Each row comes from the steps of one walk. Every step used is in the known rows, and no mark comes twice. Write the walk behind each row, first mark first.
Known rows:
tepi/fonem/rufiku/tupot/patek: [ 18 -18 -54  19  -1 -37 -13  -3 -16  18  13   5  -8  69 -39  31  12  14
 -19  27  22 -21   6  -7  -2 -11 -40  37  -2   1  58  20 -44  36  24 -42
 -57   3  38  -9 -38]
patek/vagu: [ 12 -24  18  30 -18 -27  -6   9 -16  26 -28  27   3   7 -14 -14  16   7
  -3   6   5 -11  10  34 -21  12  -9   3   1 -17   3  31 -53  11 -19 -25
 -26   4 -14 -14   7]
tepi/fegef: [ 37 -26  23  15  -1  11  -2  22   0 -13  13  18  -6  50 -11 -11 -21 -27
 -15  16   4 -23 -13 -19 -28  -6 -13  14   2  12  36  37 -29   5  -3 -52
   5   8   1 -16 -32]
vamek/tepi/fonem/rufiku/keran: [-13 -12 -30  22   5 -13  14  -6 -17  -7  -4  29  -7  54 -31 -15  28   7
   0  25 -21   3 -24  -2  16   7 -20  13   9 -32  46 -22 -22  28  -6  -8
 -43  -1  44   2   1]
revosi/keran/rufiku/tupot: [ 21 -29 -63  44 -28 -28 -25  10   2   1   2  -9  22  62 -22  41  -3  24
  -6  -2 -21  24   9  46 -28  24 -34  31   6   9  10  -1 -37  36   7 -52
  -2  18  17 -17 -21]
daza/tepi/vagu/patek: [ 43 -24  14   8   4   9  23  55 -44   9 -11  10   9  20 -53  11   2 -25
   9 -28  -7  15  50 -22   4  10  -2   7 -10 -13  39  11   0  51  -6  -9
   0 -24   3 -27  -3]
veli/daza/tepi/fonem/rufiku/keran: [  0 -13  -7  47  -1   3  22  30 -34   4   0  19 -19  28 -20  29   6  -8
  -7  36 -30  17  -7  -1  19   9  -9  33  30   0  18 -15 -18  10  -4  -1
 -20  -1  27  -6   3]
zafosir/patek/tupot/rufiku/keran: [ 30   4  -1   6  -4 -51 -20  27 -29   4 -23  42 -35  12 -27  13  21 -26
 -38  48  21  17 -15  -5 -31  -5  -5  26  13  -1 -33 -13 -20  29  16 -18
  14  14  20  16  -9]
patek/vagu/tepi/fonem/rufiku: [-18 -40 -16  46 -29 -12  23  11 -16  11 -27  12 -19  37 -29   9  20  39
  18  25  21 -23   6  35  -4  -1 -20  17   5 -50  58  16 -26  24   6 -25
 -88  29  55  -2 -10]
keran/rufiku/tupot/patek: [ 29  -5 -57  10   4 -38 -38   4 -22  21  13 -21  12  68 -37  49  23  17
 -21   1  24   8  10  20 -25   4 -21  38  17  14  19  30 -44  32  26 -47
 -23  12  -3   2 -35]
vagu/patek/zafosir: [ 16 -24  -4   8  23 -15   5  14 -22  15 -20  -1 -30  38 -12   3  14 -28
 -27 -13 -16  15  18 -47 -24  -4   5  18 -13 -17  63  10 -33  36  17   4
  -2 -22 -19 -24  12]
zafosir/patek/tupot/rufiku: [ 37   9  11  15  -3 -49 -28  20 -37   3 -44  26 -34   2 -33   5  12 -35
 -36  36  39 -11  -3  -5 -44 -16  -1  17   3   6 -20  14 -12  37  27 -22
  24   7  22  19  -7]
vagu/tepi: [ 13   0  -4  -6 -13 -20   0  38  -5  -2 -21 -21  -1  40 -12  19  18  21
  -5  18  36   2 -13  -8 -29   1  12  28  -5 -32  39  21 -15  25   3 -28
 -39  -8  16   6  -1]
rufiku/fonem/tepi: [ 32  -7 -21  -1  -5  -7  -4   3 -42  17   7   4  12  -6 -34   9  -8  13
 -14  41  33 -29 -12  -7 -34 -17  14  34  16 -43  16  20 -12  -1 -18 -32
   3  -2  -7  11  -7]
tinif/tepi/daza: [ 26 -21  18  23   7  -5 -18  32 -11  -5  -3  32 -14  89 -22 -17   3 -32
 -13 -10  38 -21 -21 -12 -39 -22  10  37   7  -1   0  15  -6  23  -2 -57
  19  10  -9   3  22]
revosi/keran/rufiku/fonem/tepi/vagu/patek: [ 40 -43 -61  -2 -20  27  14  22 -62   6  19  17   3  15 -69  28 -11  10
  19   3   5   3  59  24 -44  11 -12  20  23 -24   4   8 -14  48   0 -25
 -11   6  -2 -17 -29]
fegef/tepi: [ 27 -14  -1  -7 -18 -31 -11  21 -19  19  23   7  18  19 -30  18  -3   0
  -6   3  17   6 -37  -9 -24 -11  12  31  11   3  20  27  -9  24 -15 -10
  -6  15  13   8  -1]
zafosir/patek: [ 50  20  16 -19   0   4 -12  22 -12   0 -12  -1 -24  16 -13 -17 -15   5
 -18  19  -2  30   3 -24 -21  12  10  20  -2  -8  12  18 -21  21  15   2
  38  -4  -1  19   1]
fonem/rufiku/tupot/patek: [ 26  -5 -47  14  -3 -45 -30   8  -9  27  15  -5   1  73 -41  37   0  19
 -15  11  19  -6   8  10  -6 -10 -34  44   5  -7  38  25 -63  39  12 -44
 -35 -11  25  -8 -25]
fegef/tepi/fonem: [ 13 -30 -11   3 -11 -14  15   1 -27   8  13  13   1   9 -29  12  15  -9
 -12  20  21 -14 -34 -33 -22  -2  10  16   2   8  50  24  15  21  -1 -11
 -40  35  34   5 -16]
revosi/keran: [ 14  -8 -24  10 -18 -30  -4  12 -15 -18   5  17 -17  32  -7  -5  -5  -5
  -4  15 -27   5  -6   8 -40  14 -11  18  -8  12  -1   5 -26  18  -4 -21
  -8 -15  -1 -23   2]
tepi/fonem: [  6 -17  -4  17   5  -3  12  -3 -19  -9 -18   9 -20  10 -10  -8  20 -10
 -14  19   3 -16 -13 -34 -17   9  -2   1  -5  -1  47  18   0  11  12 -16
 -32  15  16 -12  -8]
zafosir/patek/vagu/tepi/fonem/rufiku: [  6 -22  -9  29 -27  -5  26  12 -15  10 -28   9 -33  37 -30  -3   7  43
  13  38  23  -3  17  26  -3   8 -14  22   3 -53  53  18 -24  35  18 -10
 -57  29  61  23 -16]
daza/tepi/vamek: [ 38  12  19  45  12   9   5  43 -13  -9  -9 -27  14   6 -22  18  17  -3
 -27  -6 -17  11  15  -3  -8   3  29  10   3   0  26  -1 -27  38  -5 -33
  20 -10  -2 -11  21]
patek/tupot/rufiku/fonem: [ 20  -8  -2  34  -4 -56 -35   8 -46   4 -45  35  -3 -30 -34  16  34 -25
 -50  47  71 -37 -12   8 -47 -16  -1  30  18  -6 -16  18 -18  23  12 -52
 -15   8  14  -4 -27]
keran/rufiku/fonem: [ 15  -6 -24  23  -2  -2 -30   3 -37  -2 -20   0  14  -8 -24   9  18  18
 -19  10  23  11  -2  38 -31  18   2  30  41 -15   8  16 -27  10  12 -35
  -5  28  -5   0 -24]
veli/daza/tepi/vagu: [ 48  -4  22  16  -2  32  10  37 -40  17 -13   6  10  15 -32  24  -8 -23
 -15  14 -11 -15  41 -31 -12   3   9  19  31  22  11  46  -1  23 -17  -3
  18 -39 -19 -13  11]
tinif/tepi/daza/veli: [ 37 -30  -6  34  33  -4   6  48  -8  -8  -8  33   2  97 -26   8  25 -27
 -12 -17  30   5 -19 -10 -32 -52   5  29  33   4   9  34  -2  38  -3 -52
  20  -7  11 -16  35]
daza/tepi/fonem/rufiku: [ -6 -25   1  56   3 -16  25   6 -36  -4 -12  11 -18  26 -29  -1  -6  -2
  15   1 -27  -7  -1   8  28  -2  -9  24   3 -21  64  -9   7  18   8  -9
 -23  11  54  -9   0]
tinif/tepi/fonem/rufiku/keran: [-17 -42 -27  23   3 -29  16  14 -20 -10   8  49 -22  73 -20  -8   7  -5
  12  13 -18  -2 -27   5  11   3 -21  29   7 -24  37 -39  -6  23   0 -34
 -40  23  45 -13   4]
fonem/tepi/vagu/patek: [ 42 -31 -18 -22  -3  22  18  36 -38  20  15  14   1  28 -59  13 -18 -10
  19  -6   7  -5  52 -28 -26  -5  -6   1   2 -32  30  19  -7  44 -12  -5
 -10 -12  -4 -12  -3]
veli/daza: [ 24  13  19  13   3  19 -16  28 -13   9 -16  -4  -4  16  -1  18   4 -12
 -22  26   6   1  -2 -22 -39   1   0  18  29  21  -9  41 -38  12  -4   0
   7 -22 -38  -1  12]
vagu/patek/tupot/rufiku: [ 12 -13   3  30   2 -56 -21  37 -47   4 -40  30 -22   1 -43  18  31 -47
 -19   1  48  -9   4   3 -41 -17 -16   6  -6   0 -12   4 -17  51  20 -30
 -15  11  11 -12 -14]
tepi/vagu/patek/tupot: [ 21 -44  -7  32  10  -6   5  50 -31   5 -24  21   1  21 -55   6  18 -22
 -22  -3  33 -22  59 -30 -23   3  -3  -3  -1 -13  30  17 -36  63  -7 -12
 -22 -19   2 -24 -21]

Write each row's walk:
[ 14  -8  -6   6  -4 -43 -11  -1 -33  37  -7  28 -11  25 -35  -7  37   4
  -7  16  31 -22  16  30 -34   3 -12  13   7  -3  -3  51 -65  16  -5 -25
 -51  -2 -27  -7 -11] | tupot/patek/vagu
[  9  -8 -20  -4 -15 -42   2  26 -22  27 -21  -4  -8  43 -34  23  47  26
  -3  32  64 -19  11  27 -39   2   0  30  -4 -32  12  51 -47  26   5 -38
 -83   1  -3  11 -19] | tupot/patek/vagu/tepi
[ 45  -6  -2  36  30  10   3  42   1  -8  -9  19 -11  56 -22  27  19 -15
 -24  -3  18  23 -10 -17 -28 -46   4  18  48  11  10  49 -24  22   1 -27
  20  -5  -1 -16  27] | tepi/daza/veli
[-15 -12 -20  36   5  -3  11 -15 -23  -7 -22  13  -9  50 -33 -26  25   6
   8   9 -11 -21 -11   0  11  -1 -22   4   0 -30  72   9 -14  37   6 -11
 -38  -6  43   9   5] | vamek/tepi/fonem/rufiku
[  3 -20 -43  27 -19 -15 -14   1 -25 -20   4   8 -15  35 -15  13   1  13
  12 -10 -40  25   2  53 -41  24 -13  17  20  13  -9   3 -25  23  17 -17
   0  21   0 -13  -3] | revosi/keran/rufiku
[ 37  -2 -38  -6   6 -43 -30  14 -10  24   6  -6   9  59 -31  35  17   0
 -35  21  35 -10   3 -18 -20  -5 -20  39  -6   9  26  34 -49  34   7 -48
 -29 -17   2  -6 -29] | rufiku/tupot/patek
[ 32  -7 -59  31 -15  31  -4   9 -29 -12  26 -13   9  -2 -41  33   3  39
 -15  31   0  -6  22  45 -57  -4  19  21  34 -14  -6   2 -40  28   0 -49
   7  18 -12   0  -4] | revosi/keran/rufiku/fonem/tepi/vamek
[ 23   5  -3 -12 -14 -49 -23  16 -19   3  -8  37 -22  10 -15  21  14 -29
 -15  23  -5  27 -38  12 -21  -1 -15  17  16   9 -27  -6 -15  10   7 -32
  -9  16   8  -9   3] | tupot/rufiku/keran
[ 19 -15  -8  31   4 -51 -28  29 -56   4 -46  30  -5 -34 -47  20  43 -36
 -43  29  76 -18   6   5 -46 -11 -10  25   9 -15 -10   4 -25  45  19 -47
 -19   7   9  -9 -35] | vagu/patek/tupot/rufiku/fonem
[ -4 -22 -10  37  -1  -6   8  -3 -16  -7  -4  19 -34  29 -20  -7  -7   6
  11  11 -14 -12  -8  -1   5  -5 -18  11  10 -18  60   5 -22  18  12  -8
 -42  20  44 -13   0] | tepi/fonem/rufiku
[ 49 -16  21  12   5  34  20  61 -46  18 -14   2  10  18 -47  31  -2 -31
  -1 -10  -1  17  62 -32 -10  14  -3  13  17   7  17  28  -6  53  -7   3
  10 -35 -19 -20  -1] | veli/daza/tepi/vagu/patek
[ 53 -32  -1   9  -7  15   4  10 -27   3  25  21  12  23 -35  -2 -36 -10
 -15  53  36 -50 -12 -15 -41 -23   2  29  15 -19  32  36 -21  -6 -15 -68
   9   9   2   5 -46] | rufiku/fonem/tepi/fegef
[ 36   0 -41  29  -5  38 -11  13 -27   1  13 -21  17 -12 -41  35  13  38
 -20  23  23 -10  19  28 -44 -10  26  18  44 -25   7  13 -41  26  -1 -47
  12  20 -14  11   1] | keran/rufiku/fonem/tepi/vamek
[ 29 -11   7  26  12 -19 -11  33 -19   0 -32   9 -17  17 -28 -13   4  -3
 -42  29  30  -9  20 -27 -33   1  19  20  -3 -10  15  17 -35  38   7  -1
  28  -9   6  18 -13] | zafosir/patek/tupot
[ 32   0  -7 -10   6  20  -1  -1 -22   2 -25  16  23  49 -44 -25  24 -11
 -11   7   0 -27  20 -30 -17   3  -1  -8   4  -8  43  42 -16  42 -17 -17
 -12 -41  -1   0   8] | vamek/tepi/vagu
[ 31 -34 -28  -1 -10 -30   4  40 -52  21   0  48 -16  14 -70  37  11 -35
  -7  37  34 -14  22  -8 -32 -15 -14  13  15 -16 -23  -8 -11  43  -7 -29
 -17   5  15  -7 -13] | fonem/tepi/vagu/patek/tupot/rufiku/keran
[  0 -36  -8  12  13 -19  18   9 -25 -10 -16  27  -2  56 -14 -27  21 -29
   0   3   9 -33 -25 -33 -19  -2   0  14 -20  -8  46  -3  25  23   7 -43
 -37  16  25 -12   3] | tinif/tepi/fonem
[ 30 -45  -6 -17   4   2  11  51 -32   4  -7  28   5  66 -49  -8   6 -30
  14 -33  16  -4  40 -22 -19   3 -10   5 -17 -17  33   4  -2  64  -3 -33
 -18 -14   1 -30   2] | tinif/tepi/vagu/patek
[ 41 -16 -19  34 -20 -23 -20  32   3  39 -12   3  -1  82 -41  46  36  19
 -33  35  94 -20  21  10 -48 -17 -14  49  13 -20   7  57 -55  36   2 -72
 -54  12  -1  19 -23] | rufiku/tupot/patek/vagu/tepi/daza
[ -2  -8 -15  17  -7 -26  -7  25  -3  -1  12  27 -17  42 -19   8  -4  15
   2  12 -29  30 -15  23  10   7 -16  26  23 -22  14 -22 -48  15 -11 -12
 -16   5  27 -15   6] | fonem/rufiku/keran
[ 37 -22   2 -13  -1  19   7  41 -27   5  -8  14  -2  22 -41   6  -1 -21
   5 -22   2  13  51 -28 -18   9 -10  -4  -3 -11  32  23 -24  53  -3  -9
 -17 -13  -5 -29 -11] | tepi/vagu/patek
[ 44 -25 -16 -22 -11  20  12   6 -27  20  21  18   3  32 -48   7 -26   0
   5  22  -2 -34  27 -25 -28 -13   7   8  17 -15  27  39  -7  11 -23 -14
  -5 -12  -2  -4  11] | fonem/tepi/vagu
[ 32 -35 -11  -3  18  13  11  13 -27  20 -13  11 -25  45 -31   5   7 -30
 -25  -6 -23   2  50 -57 -24  -8   1   6  -1 -12  70  28 -31  49   9  10
 -12 -29 -12 -38   8] | tepi/vagu/patek/zafosir
[ 16  -1 -24 -14  33 -36 -13 -19 -33  22   4   0 -40  52 -15   5  27 -22
 -48  27  -4 -18   2 -47 -38 -23  10  35  -3  12  54  46 -46  13  23  -3
 -22 -30 -22  -9   1] | tupot/patek/zafosir
[ 38   3 -19 -15 -18 -32 -19  -7 -54  20  -4  23  -1 -19 -41  20  -8 -10
  -8  49  43 -28 -26  13 -42 -28   2  31  24 -25 -13  21   2   1   2 -48
  -1  10   7  17  -6] | tupot/rufiku/fonem/tepi
[ 20 -17  -9  15   1 -34 -11  27 -52   7 -46  33   2  23 -69   4  48 -53
 -19   7  53 -33  29 -12 -38 -14 -17 -11  -7  -8   9  25  -8  78   7 -27
 -24 -22  15  -4 -12] | vamek/tepi/vagu/patek/tupot/rufiku
[ 41 -35 -40  -9  -8  31   6  24 -58  18   9  11  13   5 -72  28  -5   8
  16  -2  22   4  59  12 -33   6  -3  14  33 -34  19  22 -10  41   0 -23
  -8  15  -8  -6 -23] | keran/rufiku/fonem/tepi/vagu/patek
[ 45  23  24  50   7  39   2  52 -17   2 -10 -31  11  -2 -11  37  17  -9
 -36   8  -5   5  17 -13 -19  -4  26  17  24  21   1  24 -35  37  -7 -19
  33 -25 -31  -8  26] | veli/daza/tepi/vamek
[ 12 -11 -47  28 -19 -13 -22  -5 -39 -14  -7  12   1   4 -23  12  11  17
 -15  20   3  12   4  50 -43  25  -7  36  34  -1 -14   8 -33  17  11 -42
  -9  22  -1 -11 -26] | revosi/keran/rufiku/fonem
[ 30 -20 -23  21 -10 -47 -17  -1 -64  21 -16  28   3 -23 -51  26  10 -16
 -25  58  67 -52 -12   6 -49 -35   9  32  22 -27 -15  18  -8   7  -3 -49
  -2   7  10  19 -17] | patek/tupot/rufiku/fonem/tepi
[ 29 -37  12  49  13  14  17  68 -53  17 -36   7  13  14 -56  30  20 -33
 -28   6  34 -22  70 -36 -23   2   6  14   9   5  15  27 -23  63 -11   2
  -1 -40 -12 -20 -13] | veli/daza/tepi/vagu/patek/tupot
[  2 -15 -11   8  -4  -3  26  19 -12 -10 -33 -14 -13  31 -11  13  31   9
 -12  34  33 -19 -14 -38 -25   7   6  13 -12 -22  63  20  16  20  17 -28
 -70  16  33  -1 -14] | vagu/tepi/fonem
[ 24 -17 -61  14  18 -33 -26 -19 -20  37   3 -18  -9  81 -23  41  29   1
 -50  14   0  -3  15 -16 -32 -12  -7  46   9  13  58  40 -51  26  35 -29
 -14  -6  -6  -7 -16] | keran/rufiku/tupot/patek/zafosir
[ 21 -18 -38   9 -24 -55  -8  27  -7  42 -23 -12  22  63 -38  42  46  34
 -17  37  75 -17  16  26 -32   2 -18  38  -7 -31  27  46 -52  40  -2 -60
 -82  -3  11   6 -29] | rufiku/tupot/patek/vagu/tepi
[ 49  16 -20  10 -10  11 -18  14 -29   7   7  -1   0 -29 -40  32  11   2
 -29  45  38 -24  -2  14 -52 -30  17  11  26 -15  -9  18 -25  23   1 -58
   3  12  -2   9   3] | tupot/rufiku/fonem/tepi/vamek
[ 40  -5 -10  30  19   7  13  56   7  -9 -19  -1  -3  73 -23  45  33   4
 -19  13  47  17  -9 -16 -37 -48  10  30  41 -15  23  50 -15  31   7 -36
 -12 -12  19  -4  20] | vagu/tepi/daza/veli
[ 30 -42  -3 -12   1  -3   3  25 -21   4  -4  39   8  70 -32 -22  -2 -24
   4  -8   3 -33  17 -18 -23  -6   4  13   1  -3  30  18   5  37 -14 -38
 -14 -10   6 -24  15] | tinif/tepi/vagu
[ 54 -22  -9  26  13  -5   2  40  -8   8  21  17   6  55 -36  43  16 -11
 -23   1  36  24 -26 -14 -35 -58  12  33  54  13  12  56 -12  30 -11 -20
  20   8  14  -3  19] | fegef/tepi/daza/veli
